Known rows, with every way that one mark hangs from another
(J_248 J_531): [-0.119 -1.530 -1.396  1.834 -2.993  3.167  1.633  1.523 -1.205  1.968
  2.582  1.158 -1.218  1.591 -0.178  2.346 -0.897  0.849 -0.381  1.039
  1.395 -0.217  1.622  0.077  3.352 -0.467]
(J_61 (J_531 J_797) J_745): [ 0.469 -1.041 -4.985  2.547  0.020  1.081 -3.058  1.425 -2.946  4.215
  1.547 -2.003 -2.447  0.080  0.448  2.294 -0.098 -1.589 -0.875 -1.234
 -1.254 -0.653 -2.484  1.333  5.561  1.034]
(J_531 (J_797 J_745)): [ 1.274  1.217 -3.714  1.476  0.495  0.628  2.283 -0.258 -3.393  5.201
  0.106 -0.879 -3.843  1.079  1.213  3.835 -0.035  0.431 -0.677  0.335
  0.268 -0.331  0.483  1.718  2.841 -0.833]
(J_797 (J_61 J_745) J_248): [-1.145  0.310 -3.639  0.688  0.238  0.123  0.761 -0.069 -6.062  0.217
  2.795 -1.015 -1.128 -0.275  1.622  0.026 -0.920 -0.133  3.748 -0.266
 -1.985 -2.656  0.882  0.908  3.388  0.675]
(J_797 J_61): [-1.061 -0.200 -3.221  0.538  0.640  2.680  0.438  0.016 -1.347 -0.341
 -0.658  0.756 -1.107  0.573  0.823 -0.769 -0.173  1.071  0.451  0.700
  1.515 -1.095  0.967  0.037  5.727  0.196]
(J_61 J_531 J_745 (J_797 J_248)): [-0.338 -0.567 -4.457  2.580  0.076 -1.477 -4.236  0.998 -6.244  2.391
  3.212 -1.753 -0.609 -0.451  0.514  4.698 -0.443 -0.659  1.847 -2.009
 -3.295 -2.532 -0.727 -0.339  2.791  2.019]
(J_173 J_61 J_659): [ 0.438 -4.916 -0.377  2.695  0.355  3.901 -2.447  2.035  1.527 -2.569
  2.397  0.221 -1.086  1.585 -0.007  2.899 -1.260  1.236 -0.705 -1.844
  0.758  0.071  1.329  2.685 -1.099 -0.228]
(J_61 (J_248 J_531)): [-0.165 -2.067 -1.552  1.788 -2.606  4.212  2.297  1.550 -3.369  1.538
  5.091  0.232 -0.979  0.812  0.332  3.694 -2.437  0.360  2.610  1.243
  0.101 -1.540  2.005  1.055  0.822 -0.962]
(J_173 (J_61 J_531 J_745) J_659): [ 0.372 -3.392 -2.027  4.378  0.448  1.986 -4.793  3.181  0.887 -1.648
  4.235 -1.891 -1.125  1.243  0.045  3.816 -0.785 -0.867  1.544 -3.189
 -1.943  0.107 -2.049  3.070  0.351  1.217]
(J_797 J_61 (J_745 J_248)): [-1.763 -0.079 -3.345  1.188  2.613  1.429  3.197 -0.207 -2.474  0.901
  0.057  0.697 -1.248  2.142  1.355 -1.836 -1.421  0.691  2.668  0.490
  4.513 -0.062  0.281 -0.895  2.875 -0.660]
(J_531 (J_797 J_61 J_248)): [-0.466 -0.778 -4.652  1.436  0.978  1.283  1.347 -1.484 -4.561  1.263
  0.314  0.399 -3.125 -0.075  1.470 -0.742 -0.995  0.235 -1.753  1.458
 -0.489 -2.287  1.501  0.286  5.847  0.647]
(J_745 (J_248 (J_531 J_797))): [-0.731 -5.968 -2.918  2.296 -0.565  4.897  1.248  1.160 -2.093  3.621
  1.819  2.039 -1.613  1.963 -0.313  0.456 -2.891  0.018 -3.395  1.383
  5.636  0.995  0.968 -2.054  4.287 -0.104]
(J_745 (J_248 J_531)): [-1.399 -4.947 -1.397  1.889 -1.610  4.349  1.167  1.641 -1.288  1.243
  3.029  2.385  0.270  2.342 -0.396 -0.005 -2.481  0.580 -0.246  1.003
  5.200  0.907  1.281 -1.691  2.110 -0.514]
(J_173 J_659): [ 0.761 -4.292 -1.573  0.834 -0.129  3.725 -1.426  1.870 -0.441 -0.622
  0.602  1.226 -0.677  2.007 -0.101  2.284 -0.914  1.602 -0.830 -0.408
 -4.827  0.355  0.930  1.738 -0.094 -0.208]
(J_531 (J_797 J_61 J_248 J_745)): [ 0.047  2.761 -4.918  2.122  1.370 -1.098  4.480 -1.965 -5.273  2.986
  0.802 -0.768 -4.640  0.652  2.269  1.524 -0.587  0.173  0.480  1.507
 -0.923 -2.058  1.225  1.206  4.693  0.020]
(J_531 (J_797 J_61)): [-0.372 -1.296 -4.818  0.840  1.766  3.208  0.432 -0.580 -2.410  1.964
 -1.667  0.451 -3.222  0.159  0.742 -0.804 -0.622  0.540 -2.837  1.017
  2.071 -1.084  0.689 -0.265  7.838  0.506]
(J_61 J_248 J_745): [-0.173 -1.775 -2.911 -0.394 -0.500  2.950 -0.004  1.821 -6.209  1.913
  4.451 -2.276 -0.139 -0.373  0.998  2.795 -1.990 -0.394  5.574 -1.040
 -2.510 -2.495  0.747  2.367 -1.012 -0.449]
(J_248 (J_531 (J_797 J_745))): [ 1.140  1.233 -3.311  3.120 -1.472  1.273  4.789  0.442 -2.969  6.053
  2.056 -0.355 -4.568  1.707  0.671  4.761 -0.759  0.365 -1.141  1.351
  1.938  0.182  1.034  0.787  4.064 -0.626]
(J_797 J_61 J_248): [-1.120  0.052 -3.074  1.128  0.018  0.826  1.171 -0.837 -3.631 -1.286
  1.597  0.838 -1.238  0.282  1.404 -1.009 -0.712  0.678  1.454  1.179
 -0.868 -2.217  1.848  0.451  3.874  0.237]
(J_173 (J_61 J_248 J_531 (J_745 J_797)) J_659): [-0.276 -2.143 -2.820  4.651  0.723  3.723 -4.751  3.545 -1.910 -2.789
  6.577 -2.561 -2.408  0.004  0.990  2.436 -2.431 -1.718  5.017 -3.225
 -1.417 -1.394 -1.738  5.909  0.509  1.200]
(J_745 J_248 J_797): [-1.588 -2.957 -2.473  0.586  0.246  4.275 -1.933  1.339 -2.187 -0.711
  0.980  2.049 -0.244  1.393  0.597 -3.487 -2.017  0.282  0.480 -0.051
  5.644  0.030  0.334  1.289  3.105 -0.229]

Rows
[-1.440  0.271 -4.022  2.652  0.912  2.355 -0.769  0.318 -1.523 -1.062
  2.758 -0.590 -1.034  0.077  1.026 -0.077 -1.221 -0.598  3.529  0.556
 -0.941 -2.201 -0.899  0.749  4.578  0.238] : (J_797 (J_61 J_248 J_531))
[-1.897 -0.038 -2.711  2.820  0.692  2.059  5.443  0.358 -1.970  1.778
  2.067  1.253 -2.031  2.687  0.771 -0.561 -2.110  0.535  2.333  1.640
  5.926  0.652  0.819 -2.156  4.499 -0.468] : (J_797 J_61 (J_745 (J_248 J_531)))
[-0.833 -8.305 -1.147  2.088  1.986  4.611 -3.026  3.212 -1.079 -2.141
  3.562 -0.321  0.510  1.869 -0.031  0.914 -3.267  0.009  1.420 -3.093
  2.761  0.720  0.056  1.205 -2.798  0.277] : (J_173 (J_61 (J_745 J_248)) J_659)
[ 1.433 -2.541 -2.022  5.315  0.311  3.863  4.020  1.692 -2.018  2.167
  5.694 -1.747 -5.044  1.556  0.613  6.854 -3.564  0.016  1.072 -0.108
  0.292 -0.338  1.799  2.891 -1.404 -0.610] : (J_173 (J_61 (J_248 (J_531 (J_797 J_745)))) J_659)
[-0.614  1.846 -4.106  2.334 -1.068  1.209 -4.028  2.285 -2.833  1.091
  2.759 -1.391 -1.746  0.148  0.897  0.363  0.163 -1.428  2.950 -1.653
  0.056 -0.764 -2.610  3.716  6.047  1.149] : (J_61 J_531 (J_745 J_797))
[-0.613  0.582 -1.995  2.900 -3.886  1.912  1.251  0.887 -4.077 -0.114
  5.021  1.393 -2.486  0.886  0.936  0.416 -1.262  0.090  1.125  1.489
  0.727 -1.484  2.005  2.897  4.389  0.076] : (J_745 (J_797 (J_248 J_531)))
[-0.170 -2.496 -3.514  1.592 -0.443  3.567  0.139  2.456 -7.696  4.513
  4.399 -1.902 -1.126 -0.656  0.044  7.104 -3.205  0.214  3.662 -0.940
  0.682 -2.478  1.808 -1.256  1.143  0.790] : (J_61 (J_248 J_531) J_745 J_797)
[ 0.369 -1.553 -5.261  2.213  0.345  2.104 -2.304  1.467 -5.196  3.897
  4.002 -2.816 -2.207 -0.584  0.882  3.487 -1.738 -2.072  2.300 -1.136
 -2.826 -1.891 -1.924  2.065  2.545  0.770] : (J_61 J_248 (J_531 J_797) J_745)
[-1.557  1.001 -3.446  2.734 -0.781  5.189  2.854  1.052 -3.823 -0.495
  3.466  0.560 -3.038  0.054  1.272 -0.611 -2.612 -0.076  3.573  1.827
  3.585 -2.012  1.529  1.842  6.944  0.226] : (J_745 (J_797 (J_61 (J_248 J_531))))
[-0.204 -2.412 -1.957  2.522  0.535  4.004 -3.736  3.096 -1.707 -2.381
  3.264 -0.961 -2.352  0.627  0.687  1.720 -1.785 -0.126  1.908 -3.054
  1.602 -0.437  0.075  5.374  1.241  0.707] : (J_173 (J_61 (J_745 J_797)) J_659)
[-0.296 -1.014 -3.687  3.028 -0.041 -0.940 -3.741  0.102 -3.556  0.808
  1.807  0.116 -0.695  0.134  0.333  3.995 -0.268  0.378 -0.341 -0.903
 -2.288 -2.161  0.215 -0.587  3.677  1.391] : (J_61 J_531 (J_797 J_248))
[ 0.449 -2.689 -3.988  1.709 -1.327  4.263  2.353  1.825 -6.899  5.592
  5.247 -1.976 -2.827 -0.375  0.504  4.538 -3.156 -1.092  1.958  0.231
 -0.233 -1.624  0.964  0.979  2.094  0.001] : (J_61 (J_248 (J_531 J_797)) J_745)
[-0.674  3.515 -2.645  3.476 -1.601 -0.966  6.588 -0.749 -3.913  1.577
  4.155  0.143 -3.489  1.626  1.713  1.947 -0.990  0.494  3.226  2.074
  0.192 -1.542  1.952  0.323  3.947 -0.301] : (J_797 J_61 (J_248 J_531) J_745)
[ 0.333 -4.612 -2.505  4.930  2.138  2.469 -6.208  2.200  1.316 -1.574
  1.039 -0.321 -1.399  0.819 -0.726  5.683 -0.999  0.711 -2.377 -2.908
  0.707  0.054 -0.470  0.209  1.854  1.821] : (J_173 (J_61 J_531 J_797) J_659)
[-1.896 -2.831 -1.905  2.388 -1.658  4.947  0.182  2.101 -1.975  0.572
  2.872  2.576 -1.079  2.083  0.168 -2.213 -2.436  0.136  0.128  0.990
  7.154  0.635  0.792  0.275  4.629 -0.110] : (J_745 (J_248 J_531) J_797)
[ 0.277  1.937 -4.244  3.215  1.536 -0.341 -0.707  0.510 -4.536  3.443
  2.697 -2.125 -1.984  0.116  0.939  6.806 -0.944  0.048  4.339 -1.075
 -1.900 -2.156 -0.399  0.333  1.369  0.340] : (J_61 J_248 J_531 (J_797 J_745))
[-1.112  1.679 -2.831  4.639 -1.429 -0.539 -3.996  1.650 -3.179 -2.192
  6.556 -2.293 -2.427 -0.526  1.723  0.552 -0.547 -2.149  4.177 -2.518
  2.042 -2.233 -1.409  4.817  3.567  1.350] : (J_173 (J_61 J_531 (J_745 (J_797 J_248))))
[-1.029 -1.066 -4.917  1.681  3.666  1.976  3.367 -0.743 -3.175  3.484
 -1.025  0.392 -3.175  1.656  1.342 -1.340 -1.754  0.219 -0.742  1.061
  5.309  0.151 -0.150 -1.274  5.411 -0.043] : (J_531 (J_797 J_61 (J_745 J_248)))
[-0.901 -7.661 -3.087  4.383  3.724  3.037 -6.912  3.544 -1.286 -0.780
  2.343 -1.056  0.255  1.168 -0.727  3.720 -2.933 -0.410 -0.309 -4.205
  3.203  0.446 -1.711 -1.459  0.162  2.149] : (J_173 (J_61 J_531 (J_745 J_248) J_797) J_659)
[ 0.402 -1.133 -4.121  3.410 -1.049 -0.316 -1.937 -0.277 -2.643  1.580
  2.767 -0.398 -2.542  0.405  0.756  1.569 -0.014 -1.010 -2.201  0.554
 -3.054 -1.424 -0.628  1.303  4.228  0.702] : (J_61 (J_531 (J_797 J_248)))
[-0.096 -3.179 -2.008  2.313  0.999  5.118 -2.712  3.342 -4.074 -2.458
  5.736 -2.293 -2.192 -0.089  1.196  2.334 -3.388 -0.531  5.116 -2.810
 -0.393 -1.874  0.418  6.085 -1.187  0.401] : (J_173 (J_61 J_248 (J_745 J_797)) J_659)
[ 0.255 -5.511 -0.629  2.523  0.708  4.825 -1.301  1.965 -0.644 -3.078
  4.584 -0.773 -0.897  0.752  0.423  3.820 -2.808  0.632  2.183 -1.484
 -1.238 -1.345  1.816  3.397 -3.219 -0.580] : (J_173 (J_61 J_248) J_659)
[-0.210 -3.135 -1.538  4.158 -0.940  5.836 -0.369  4.031 -3.601 -1.399
  7.554 -1.578 -3.011  0.412  0.509  3.707 -3.948 -0.864  4.512 -1.669
  1.226 -1.307  1.059  4.870  0.233  0.428] : (J_173 (J_61 (J_248 J_531) (J_745 J_797)) J_659)
[-1.595  2.057 -3.684  1.564 -0.086  1.507  0.126 -0.420 -4.273 -2.226
  1.643  1.131 -2.550  0.035  1.890 -2.741 -0.723  0.245  1.831  1.031
  1.050 -2.418  1.408  2.483  6.599  0.678] : (J_745 (J_797 J_61 J_248))
[ 0.305 -4.308 -2.986  5.687  3.142  1.771 -1.359  1.382  1.562  0.356
  2.553 -0.708 -3.082  2.898  0.275  2.036 -2.098 -0.797 -1.787 -1.657
  3.287  1.649 -2.017  1.361  0.835  0.350] : (J_173 (J_61 (J_531 (J_797 (J_745 J_248)))) J_659)
[-1.260 -5.397 -3.258  1.436  0.585  3.579 -0.895  2.648 -5.735  4.102
  1.897  0.305  0.318  0.965 -0.716  3.505 -3.222  0.414  0.203 -1.094
  5.305 -0.278  0.823 -3.738  2.491  1.052] : (J_61 (J_745 (J_248 J_531)) J_797)
[-2.275 -3.524 -4.028  0.127  2.316  3.166 -0.308  1.285 -4.064  0.502
  0.704 -0.032  0.398  1.028  0.765 -2.878 -2.336 -0.048  2.225 -0.663
  4.517 -0.516 -0.335 -1.592  3.613  0.566] : (J_797 (J_61 (J_745 J_248)))
[-0.100  1.898 -5.091  1.477  2.690  1.986  4.483 -0.999 -5.489  3.659
  1.094 -1.942 -4.417  0.006  2.029  2.272 -1.637 -0.030  2.791  1.108
  0.181 -2.182  0.957  1.260  3.550 -0.452] : (J_531 (J_797 (J_61 J_248) J_745))
[-0.687 -0.807 -3.983  3.220  2.672 -0.337 -1.915  0.927 -2.327  3.241
  0.615  0.041 -0.635  1.793  0.240  3.159 -1.064  0.246  0.898 -1.306
  3.099  0.189 -1.304 -2.415  2.784  0.729] : (J_61 J_531 (J_797 (J_745 J_248)))
[-0.579  0.394 -3.040  1.815 -2.400  4.330  1.200  2.710 -6.505  2.126
  6.268 -1.381 -2.291 -0.206  1.054  2.255 -2.958 -0.864  5.652 -0.149
  0.803 -2.056  0.811  3.567  2.760 -0.086] : (J_61 (J_248 J_531) (J_745 J_797))
[ 0.058 -1.612 -3.577  0.408  0.316 -0.143 -2.218  0.714 -8.187  2.779
  2.345 -1.259 -0.494 -0.845  0.712  5.020 -1.342  0.542  2.020 -1.593
 -2.112 -2.969  1.778 -0.151  0.875  1.275] : (J_61 J_745 (J_797 J_248))
[-1.276  0.387 -3.212  2.233 -1.652  0.815  3.065  0.602 -5.758  1.044
  4.721 -0.737 -1.892  0.483  1.138  1.115 -1.622 -0.249  3.066  0.884
 -0.591 -2.228  1.529 -0.043  4.469  0.822] : (J_797 (J_61 J_745) (J_248 J_531))
[ 0.882  1.849 -4.643  3.466  0.535  0.316  1.327 -0.004 -3.572  4.332
  3.516 -2.511 -3.788  0.582  1.348  4.420 -0.591 -1.202  2.455  0.167
 -2.827 -1.328 -1.358  2.342  2.114 -0.418] : (J_61 J_248 (J_531 (J_797 J_745)))
[-0.461 -1.664 -4.963  0.860  2.049  4.422  1.320 -0.554 -4.614  1.910
  0.633 -0.511 -2.941 -0.539  1.238  0.321 -2.269  0.001  0.417  1.280
  0.748 -2.341  1.108  0.683  5.069  0.196] : (J_531 (J_797 (J_61 J_248)))
[-0.794  2.080 -3.895  2.883 -1.653 -0.569 -3.154  1.478 -4.844 -0.227
  5.026 -1.354 -1.736 -0.082  1.652  0.075 -0.168 -1.809  4.102 -1.145
 -2.789 -2.048 -1.744  3.977  4.514  1.223] : (J_61 J_531 (J_745 (J_797 J_248)))
[ 0.274 -5.038 -3.316  4.388  2.694  2.966 -5.662  3.162 -3.408 -0.234
  4.663 -3.120 -1.063 -0.442 -0.103  7.523 -2.889 -0.658  2.964 -3.879
 -1.869 -1.889 -0.776  1.573 -0.958  2.001] : (J_173 (J_61 J_248 J_531 J_745 J_797) J_659)
